Each row comes from the steps of one path. Every step used is in the known rows, and no mark comes twice. Write the path behind each row, first mark first.
In the rows, zero is written as 128.
Known rows
J, N, Q: [117 158 145  95  90 145 162 101  94 158 112 158 151 127 146 138 157 168
 124 140 126 145 122  90 176 159 172 142  80  80 132  77 120 141  97 103
  78 137 115 160 152 126 170 116 118 117 138 153 133 140 140 101 128 122
 110 120 150 127 154  98 166 146 118 125 116 147  94 175 172 138 129 135
 115  99 107  72 158 114 121  94 152]
A, J, N, Q, G: [126 172 140  65  91 131 207 158  96 156 108 148 167 158 142 130 173 166
 108 210 123 141 139  98 166 153 167 137  76  97 125  80 108 147 122  88
  88 116 133 130 170 121 179  94 105  70 148 172 147 137 133  84 104 129
 128 123 166 106 147 110 159 156 119 127 102 153 123 199 149 137 119 114
 118  92 146  57 130 115 128 122 173]
R, N: [127 151 123  94 105 131 141 168 102 160 118 144 166 123 136 152 145 100
 146 143 116 149 141 103 139 142 169 144  89 101 132  83 134 154 119  89
  74 127  99 170 136 115 165 120 132 134 186 136 116 143 128 106 116 125
 106 136 159  98 174 114 132 130 126 140 121 135 123 182 148 114 116 147
 133  99 107 113 136 122 150  96 152]
A, J: [128 160 128  78  99 122 102 172 102 139 121 155 157 133 128 144 159 119
 145 157 119 143 154 109 137 141 144 140  93 101 133  82 128 142 133  94
  71 116 108 132 172  97 184 119 134  97 184 156 148 135 114  88 123 126
  97 133 159  89 176 106 135 148 123 135  90 142 116 205 161 114 107 117
 141  96 130 112 143 127 138 115 158]
A, Q: [120 150 106  84  92 127  70  93  92 145 114 159 132 131 135 141 139 103
 141 153 117 140 131 103 141 138 152 130  78  93 122  90 134 112 119  98
  84 135 104 144 173 114 156 135 126 122 171 154 124 144 114 131 107 123
  96 141 155  98 196 109 102 130 119 120 110 152  95 194 152 132 133 137
 116  48 111 125 151 119 101 108 167]
G, Q, N, J: [127 149 108 143 104 107  84  88 116 120 106 144 108 147 148 145 145 144
 113 139 134 148 132 121 122 149 152  99  93  73 132  47 155 168 171 108
  79 148 105 124 166 134 175  98 143  97 179 150 149 124 119 117 118 125
 115 123 163  87 162 120 151 115 120 127 116 161 116 192 145 114 132 150
 160  99 123 100 132  98 142 108 143]
K, A, J: [130 172 124  83 100 100 119 147 105 132 125 160 160 133 113 142 155 126
 137 145 113 137 177 117 138 151 144 147 108 103 132  91 119 148 147 121
  81  97  75 136 179  95 192 136 146 104 149 153 122 127 107  91  95 123
 101 141 159  77 175 132 110 148 121 140  95 136 123 207 152  94  77 118
 136 117 114  94 126 125 124 118 156]
R, A, J, N, X, M, Q, G: [135 177 144  61  70  92 170 240  80 162 142 130 180 143 140 129 150 175
 111 193 114 145 117  90 153 175 169 105  93  63 128 112 110 133 131  78
  80 151 158 134  96 172 181  83  92  92 209 175 126 111 121  87 100 148
 118 103 164  78 122 117 194 158 118 167 105 118 106 193 134 103 148  81
 137 128 127 118 148  95 150 150 152]
M, Q, G: [133 150  92  81  82 151 123 124 106 146  96 171 113 129 133 161 151 116
 111 216 136 142 107 123 141 137 153 131  90 118 126  73 129 119 157  97
  91 138 117 155 151 144 177 125  79 108 209 156  99 141 115 131  64 119
 121 131 158  86 165 118 143 137 119 135 130 142 107 183 132 154 125 114
 142  70  87 133 151 109  99 124 187]
M, X: [113 153 111  89  83 125  68 160 103 137 114 157 127 123 132 160 132 161
 140 141 118 147 105 115 138 140 142 134  98  87 138  79 151 134 118  99
  62 134 112 177 127 124 159 128 112 107 184 170 110 151 121 132 120 127
  93 120 159 102 177 100 165 150 125 134 108 146  82 178 167 128 127 107
 153  95 122 149 162 102 119 104 161]
X, M: [118 154 113  76  83 126  99 147  94 150 112 148 141 128 137 144 143 168
 144 151 119 146 110 101 140 150 148 128  94  93 139  85 138 113 124  98
  64 133 127 167 119 136 157 132 128 134 175 161 122 147 126 123 113 127
  96 130 150 103 186 122 183 139 122 144 111 137  82 180 184 130 120  94
 139 106  86 152 152 112 106  79 158]
Q, M: [132 147 123  94  95 138 107 142 115 149 107 175 123 119 132 154 124 173
 143 137 122 148 115 102 148 146 149 134  91 106 130  61 144 139 146  87
  70 121 100 160 155 108 169 134 126 115 208 140  98 151 107 115 116 124
  92 127 156 110 187 109 191 127 133 129 102 143 101 183 152 121 132 133
 144  98 158 138 143 119 126 105 151]
K, A, Q, M: [124 154 116 100  90 113  99  82 109 149 108 161 130 130 121 138 120 152
 141 154 114 136 149 105 158 148 154 138  87 102 121  83 131 118 136 112
  93 107  81 137 178  93 150 152 135 123 163 147  93 138  97 131  80 128
 100 138 159 103 190 133 130 106 128 126 110 145 110 199 121 120 119 143
 115  86 146 132 136 113  87 111 155]
G, Q: [140 153  89 103 102 112  98 134 109 143 111 175 105 125 131 155 140 145
 115 149 123 146 117 123 125 141 147 118  85 102 125  64 138 133 166  97
  83 131  84 145 160 116 169 128 121 106 197 150  92 140 114 140  98 119
 104 139 160  88 179 116 140 123 104 124 118 153 128 192 143 126 121 138
 135  86  87 127 144 100 119 117 156]
R, N, J, A, Q: [113 151 144  80 115 114  75 181  92 149 120 142 153 151 132 116 154  38
 158 187 126 150 153  92 145 149 184 117  59  88 113 135 138 163  95 129
  85 164 117 122 187 144 143 101 128 127 157 149 154 138 137 106 130 121
 107 132 158  74 150 113 124 131 117 106 136 135  98 205 134 114 152 168
 107  99 136  74 110 122 165 120 140]
K, G, Q, N, X: [132 151  65 155  88 106 180  93 100 137 116 141 117 135 139 160 140 177
 111 108 129 148 123 129 112 148 148  95  92  71 135  63 136 162 168  79
  89 136  77 133 148 126 161 118 159  82 221 130 104 133 128 147 102 125
 105 133 162  92 171 127 142  85 118 161 104 166 118 202 141 112 131 133
 161  79 126 143 144 102 123 121 135]
R, N, J: [127 150 140  88 110 119 111 217 106 151 113 132 177 137 146 136 152  81
 143 140 122 150 154  95 136 140 171 123  83  99 126 102 140 155 111 119
  62 140 104 149 162 138 166 105 133 136 164 151 147 140 124  80 132 121
 111 120 154  84 163 119 154 128 120 132 130 129 121 187 160  97 130 154
 151 113 124  82 136 111 164 103 141]
N, J, A: [130 151 136  86 112 133  52 160 107 119 114 169 131 140 133 136 165  62
 158 181 136 153 136 101 135 151 168 125  84  87 128 107 144 166 116 138
  69 155 112 137 192 134 171 115 119 113 154 148 148 148 134  98 131 109
  92 123 147  77 158 106 164 148 113 110 118 133  65 193 158 122 131 135
 116 123 127  84 108 117 158 113 138]
J, N, X, M, Q, G: [125 161 114  80  60 109 176 143  89 173 115 137 152 132 150 155 153 220
 103 180 134 146  91  99 152 161 174 108  84  62 137 102 116 122 119  78
  76 151 145 172  96 186 161 101  89 106 206 143 101 136 132 128  76 134
 122 104 150 100 132 117 243 136 119 160 123 135  86 181 155 126 155  81
 162 107 100 131 172  90 123 141 177]
J, N, X: [136 157 127 109  86 104 138 101  89 168 130 151 169 120 144 162 160 173
 132  93 121 147 111  90 149 156 176 129  86  55 137  89 114 156  96  93
  69 136  98 177 149 135 175 110 133 109 170 123 117 143 135  96 126 123
  96 113 152 109 156  94 193 133 119 144 104 138  87 185 180  97 127 127
 160 119 120  95 149 102 157 120 164]
R, N, X, M: [117 157 134  79  86  98 148 210  87 183 131 114 198 126 151 142 132 171
 143 118 109 151 109  95 142 162 167 121  88  66 135 108 110 121 103  87
  67 143 133 184  92 155 140 115 146 135 194 133 122 134 132 111 130 138
 100 116 148  89 167 125 200 130 136 164 127 123 105 176 184  90 131 119
 152 108 114 134 156 106 154 107 154]
J, A, Q: [116 153 117  84 100 135  40 103  92 138 115 172 131 133 127 131 141  89
 159 197 129 147 134 107 141 148 165 138  71  88 118 107 131 142 115 110
  91 146 111 139 185 106 151 126 121 119 156 151 129 146 129 139 116 113
  92 145 155  92 170 105 111 141 111 111 112 145  70 204 147 145 141 141
  82  68 107 111 116 126 120 111 150]
R, A: [139 157 132  88 102 141  89 173  93 135 125 172 148 117 133 147 132  90
 150 146  99 150 119 108 142 149 165 133  97  95 123  84 133 141 130 101
  69 121 104 152 144 108 196 125 115 136 184 168 115 141 113 106 124 127
  85 142 161  93 184 106 100 136 114 129  99 129  96 183 152 124 118 135
 106 104  93 128 124 117 135  88 136]
K, A: [131 159 117 101 101 109 100 117 108 134 113 162 149 122 120 151 154 135
 138 139 117 143 144 114 142 146 157 147 107  96 136  83 130 136 136 118
  83 102  66 164 170 106 185 147 132 133 148 146 103 137 112 115  87 115
 101 146 156  89 181 132 111 127 119 134 112 140 101 185 155 109  88 119
 135 108  84 110 129 119 102  96 159]

Write each row's path
[114 151 121  68  70 134 114 153 102 151 111 150 119 121 139 153 136 161
 123 179 134 150 109 107 137 157 149 128  97 101 141  86 134 100 139  82
  73 158 129 159 102 150 156 139 103 135 198 168 120 127 119 133  96 132
 110 117 145  95 159 124 197 137 120 149 128 129  82 174 171 144 141  98
 144  90  85 168 183 113  99 109 166] => X, M, Q
[102 147 136  72  90 128  20 163 107 122 112 154 101 157 130 127 122 135
 159 185 130 147 114 101 146 154 152 110  69  75 116 119 160 151 106 124
  72 160 136 127 185 135 129 116 114  97 178 170 132 146 118 131 133 130
  92 108 164  90 156 100 217 145 129  99 118 147  57 201 126 137 169 148
 117  94 199 119 124  94 134 153 136] => N, J, A, Q, M, X
[121 155 122  81  76 105 118 147  86 161 123 138 160 120 150 147 144 173
 139 110 118 148  97  96 140 156 160 121  93  70 139  95 112 105 111  91
  68 157 128 175 109 154 149 124 137 124 196 141 129 145 124 122 123 131
  90 115 147 101 181 119 199 137 128 153 118 131  75 174 194  98 133  99
 154 108 107 154 160  99 127 105 154] => N, X, M
[104 147 140  71  75 149 125 171 110 142 103 150 115 130 143 148 107 190
 133 158 124 148  87 111 163 152 144 138  85  90 131  75 143 117 119  89
  73 148 131 168 126 128 144 132 108  96 192 178 105 153 115 120 142 138
  98 103 158 122 165 101 213 148 147 122 116 150  77 166 157 144 154 125
 129  66 172 145 175  94 105 122 152] => N, Q, M, X
[120 148 136  86 104 134  45 128 106 134 107 171 118 149 126 123 138 109
 158 194 132 150 132  90 149 152 162 121  63  84 113 104 148 152 113 125
  83 165 123 113 203 123 147 116 124 119 162 153 139 145 122 114 121 119
  95 122 152  89 164 105 182 122 124  97 114 143  72 210 132 132 167 159
 110  99 182 106 110 114 134 135 134] => N, J, A, Q, M
[115 156 133  85  64 100 152 119  87 172 131 133 150 116 148 154 147 212
 111 131 134 150  92  85 146 174 163 118  92  51 140 109 122 124 103  85
  66 168 139 175  95 180 157 110 112 119 191 140 115 118 136 119 119 133
 111  95 143 112 134 107 252 144 118 163 125 123  67 177 181 107 158  91
 169 121 117 122 186  93 133 133 165] => J, N, X, M, Q
[105 145 114  88  78 124  70 139 108 148 111 153 111 131 128 146 105 177
 141 149 116 144 109 108 148 142 138 132  77  84 125  82 154 118 121  93
  76 137 121 149 138 114 133 124 121 106 204 182 102 150 103 142 119 140
  93 121 165 120 185  98 190 128 137 124 104 154  83 188 138 140 160 130
 140  58 180 164 173  93 103 129 155] => A, Q, M, X
[131 155 113  75 108 140  42 133  95 128 101 163 135 165 136 120 165  60
 151 246 129 146 131 106 146 138 172 106  64  99 106 112 136 144 116 135
  96 148 133 118 224 146 156 104 102 106 157 159 148 152 133 127  82 115
 110 135 161  71 166 117 124 131 110  97 122 155  79 207 116 153 146 135
 111  82 132  83  98 117 121 129 157] => N, J, A, Q, G
[123 149  95  98  82 112  96 184 124 143 109 173  75 133 126 160 113 222
 122 151 124 150  88 126 130 149 130 110  86  84 127  59 161 140 170  80
  69 133 101 153 132 116 146 129 110  81 230 169  66 147  98 146 121 133
  96 121 170 103 172 111 215 132 124 135 108 162 121 187 127 136 146 139
 144  84 160 166 158  83 114 137 152] => G, Q, M, X
[128 152 157  85 117 127  66 207 104 141 117 147 165 140 136 126 158  61
 156 177 137 157 151  99 141 151 176 126  79  85 125 119 142 184 109 132
  69 142 113 141 171 137 168 105 124 130 151 136 148 141 143  90 136 113
 105 125 155  75 144 115 157 137 120 119 130 124  99 191 148 109 129 161
 113 136 122  71  96 120 188 113 134] => R, N, J, A
[111 149 126 143  95 133  35  29  95 127 112 157 120 143 135 139 128 102
 159 172 129 145 139 114 148 152 161 133  80  70 128  85 145 174 118 111
  94 157 126 137 179  92 170 121 136 108 160 141 156 137 141 145 110 127
  99 140 161 112 163 110 107 137 130 116 109 148  74 195 139 152 140 127
 101  69 118 117  98 127 132  86 149] => J, A, Q, N
[131 152 122 145 113 114  52 109 112 111 110 164  99 158 141 135 148 120
 130 175 148 154 130 127 134 157 155 103  84  64 129  75 163 196 160 124
  88 170 105 120 185 125 180  98 131  91 172 148 153 126 132 128 121 118
 107 128 162  81 145 118 150 122 115 117 114 153  98 200 126 130 138 139
 125 116 117  88  92 102 167 117 129] => G, Q, N, J, A
[107 154 135 135 101 103  75  25 105 121 112 125 148 151 138 134 143 110
 135 137 118 138 170 106 141 147 160 122  97  79 129  84 134 148 127 139
  87 128  94 118 200 119 174 122 143 127 128 151 171 124 115 116  92 128
 117 135 162  92 175 137  86 103 131 123 123 146 106 196 135 108 125 140
 133  96 113  93 123 111 113  94 141] => K, A, Q, N, J
[127 157 118  63  97 145 188 187 101 169  96 134 171 146 152 134 146 120
 119 215 115 145 121 112 166 141 174 135  79 113 124  87 106 133 129  96
  88 130 130 163 146 138 159 112  98 115 179 155 129 153 133 107  96 130
 124 137 158  97 161 132 136 133 132 130 140 150 136 175 137 143 126 137
 114  64 108  98 135 119 120  94 172] => R, N, Q, G
[102 146 142 106  76 126  95 113 110 129 103 122 122 140 153 143 137 151
 121 161 142 149 120 104 137 162 149 112 102  78 143  82 152 133 142 106
  69 190 151 143 121 167 161 109 118 130 196 175 170 118 124 120 113 141
 121 101 149  98 148 119 207 129 135 147 133 133  75 172 165 131 162  93
 160 113 106 145 160 100 139 105 152] => X, M, Q, N, J
[ 99 153 140 126  75 103  60  53  84 147 127 126 154 141 145 131 118 150
 157 146 126 149 108 100 149 174 166 118  77  41 132 105 122 141 105  99
  85 185 153 151 131 134 138 112 144 115 174 139 164 128 142 148 119 140
  87 124 154 106 159 118 171 135 146 140 117 141  48 191 169 125 156 101
 119  84 104 146 122 112 136 104 148] => J, A, Q, N, X, M
[117 168 157  80  90 119 190 149  95 152 123 145 175 139 142 131 166 153
 122 158 121 142 143  91 165 162 170 143  82  81 133  88 115 146 113  97
  76 129 126 134 163 111 181 106 125  90 134 156 157 131 135  72 139 127
 114 115 157 111 141  98 167 157 118 128 101 143 111 197 167 125 124 127
 117 101 139  55 149 120 139 120 156] => A, J, N, Q
[133 156 121  89 100 125  67 139  84 146 126 164 142 125 134 132 122  76
 153 166 101 146 129  99 143 149 164 127  82  96 111  99 133 121 130 100
  85 126 114 131 157  96 167 125 118 140 178 175 114 136 111 122 122 133
  93 145 160  96 190 110  64 131 116 115 111 141 100 192 136 124 141 141
  88  59 108 132 126 116 106  94 146] => R, A, Q
[113 151 132  75  63 111 125 161  91 163 119 136 140 115 145 153 134 167
 118 158 130 149  93 100 139 166 154 119  94  71 137 103 113  95 129  82
  72 182 132 180  90 170 153 131 113 131 212 151 120 122 121 128 115 133
 103 108 144  95 161 121 222 133 129 156 132 125  72 169 183 117 152  96
 146  91 101 161 189 103 121 137 166] => N, X, M, Q
[117 149 149 137 106 133  54  84 112 107 111 157 129 156 140 139 152  87
 154 158 141 154 132 115 148 158 168 122  93  74 134  83 158 199 123 142
  75 160 119 140 182 123 188 102 134 111 160 147 177 132 141 106 129 119
 105 117 156  95 149 109 147 139 129 117 112 141  73 191 153 130 135 127
 126 128 125  91  98 120 174  93 134] => Q, N, J, A
[121 164 166  78  86 130 198 151 106 159 117 156 152 139 136 130 141 202
 119 152 126 142 139  82 174 169 159 145  75  80 128  68 127 154 126  92
  74 125 131 120 154  99 174 111 132  83 162 160 142 134 120  69 144 135
 109 104 158 127 146  97 220 150 134 128  95 145 113 199 153 122 139 133
 109 112 197  80 155 114 139 130 154] => A, J, N, Q, M
[153 151  51 110  98 130 163 159 112 146 101 190  75 130 121 156 135 192
 115 154 131 147 127 121 117 145 135 103  79 115 121  55 151 147 196  81
  79  97  69 108 168 106 146 134 140  95 221 142  62 152 101 147  88 121
 101 138 166  95 183 130 170  85 103 140 102 163 138 211 119 141 134 147
 142  81 164 149 149 105  95 128 141] => K, G, Q, M
[113 169 174  77  80 120 148 242  99 142 133 141 148 143 134 127 122 196
 134 156 107 149 114  95 174 177 160 128  86  64 126  82 142 158 117  93
  65 123 142 121 122 106 172  94 108  78 170 194 131 125 114  78 180 153
  98  97 171 124 135  86 197 166 135 128  89 134 101 188 137 126 159 136
  92 118 210 105 144  90 146 127 124] => R, A, J, N, Q, M, X
[118 150 152  80 110 125  81 171 106 151 114 150 142 147 133 114 130  84
 158 195 130 149 155  89 150 154 177 113  60  87 108 113 138 169 111 117
  81 154 132 114 186 128 141 105 138 124 178 138 145 137 128  99 139 132
 105 121 162  86 147 108 180 124 130 109 135 137 104 206 121 114 165 179
  94 103 191  91 111 122 166 132 128] => R, N, J, A, Q, M
[130 151  95 156  97 115 110  62 111 131 110 160 100 138 142 156 130 176
 117 139 131 151 117 132 126 147 149 122  94  80 136  43 148 161 181  93
  87 145  94 145 153 106 180 112 137  96 197 146 123 128 120 145  99 129
 108 138 166 101 174 118 139 115 122 142 113 160 125 188 137 130 119 131
 145  87  89 134 138 102 128  99 157] => G, Q, N
[138 149  94 105  97 120 122 145 123 155 106 183  93 130 129 149 129 197
 115 157 128 145 112 119 132 146 138 116  79  97 121  51 149 145 178  84
  80 134  91 139 150 104 164 129 130 101 219 149  83 142 103 134 108 122
  97 133 162  99 179 113 196 118 122 134 109 153 135 192 130 119 140 149
 135  90 147 137 153 104 115 130 158] => G, Q, M
[115 170 156  69  61  85 171 171  88 168 137 127 164 126 144 141 155 208
 113 150 127 146 121  84 139 177 161 118  88  51 138 117 113 125 109  77
  69 164 144 149  97 165 163  97 128  93 189 161 141 109 128  91 122 141
 112  92 150  93 124 103 243 155 121 169 111 125  84 196 171  87 147  94
 148 124 130 109 181 101 152 161 160] => A, J, N, X, M, Q
[111 153 140 130  73 104 127  75  94 147 125 118 157 128 151 156 127 196
 146  97 118 147 100 104 148 162 157 118 101  51 149  75 127 136 119  84
  68 162 135 175  99 144 155 113 151 117 191 142 154 131 135 124 121 145
  94 113 149 115 170 121 196 132 148 163 112 136  77 171 199 105 143  91
 167 104  95 164 150 103 137  89 152] => Q, N, X, M
[122 172 134  60  60  87 178 188  87 169 126 130 168 146 145 141 165 205
 107 200 132 143 112  93 146 169 161 112  87  72 134 104 108 126 127  81
  82 149 157 138 106 174 164  92 104  70 200 157 133 123 129 105  86 140
 124 101 161  91 125 116 240 148 118 166 110 134 104 197 156 115 145  79
 174 115 133 114 165  96 137 160 171] => A, J, N, X, M, Q, G
[132 174 170  73  99 121 171 185  81 145 136 147 182 138 137 121 152 124
 133 157 104 146 140  89 168 169 171 135  82  80 124  95 118 144 115  98
  77 128 132 121 148 104 192  94 117 102 134 179 152 119 128  65 160 136
 110 123 163 107 142  97 122 161 117 127  96 131 112 197 153 111 124 135
  79 109 142  60 132 117 148 110 136] => R, A, J, N, Q
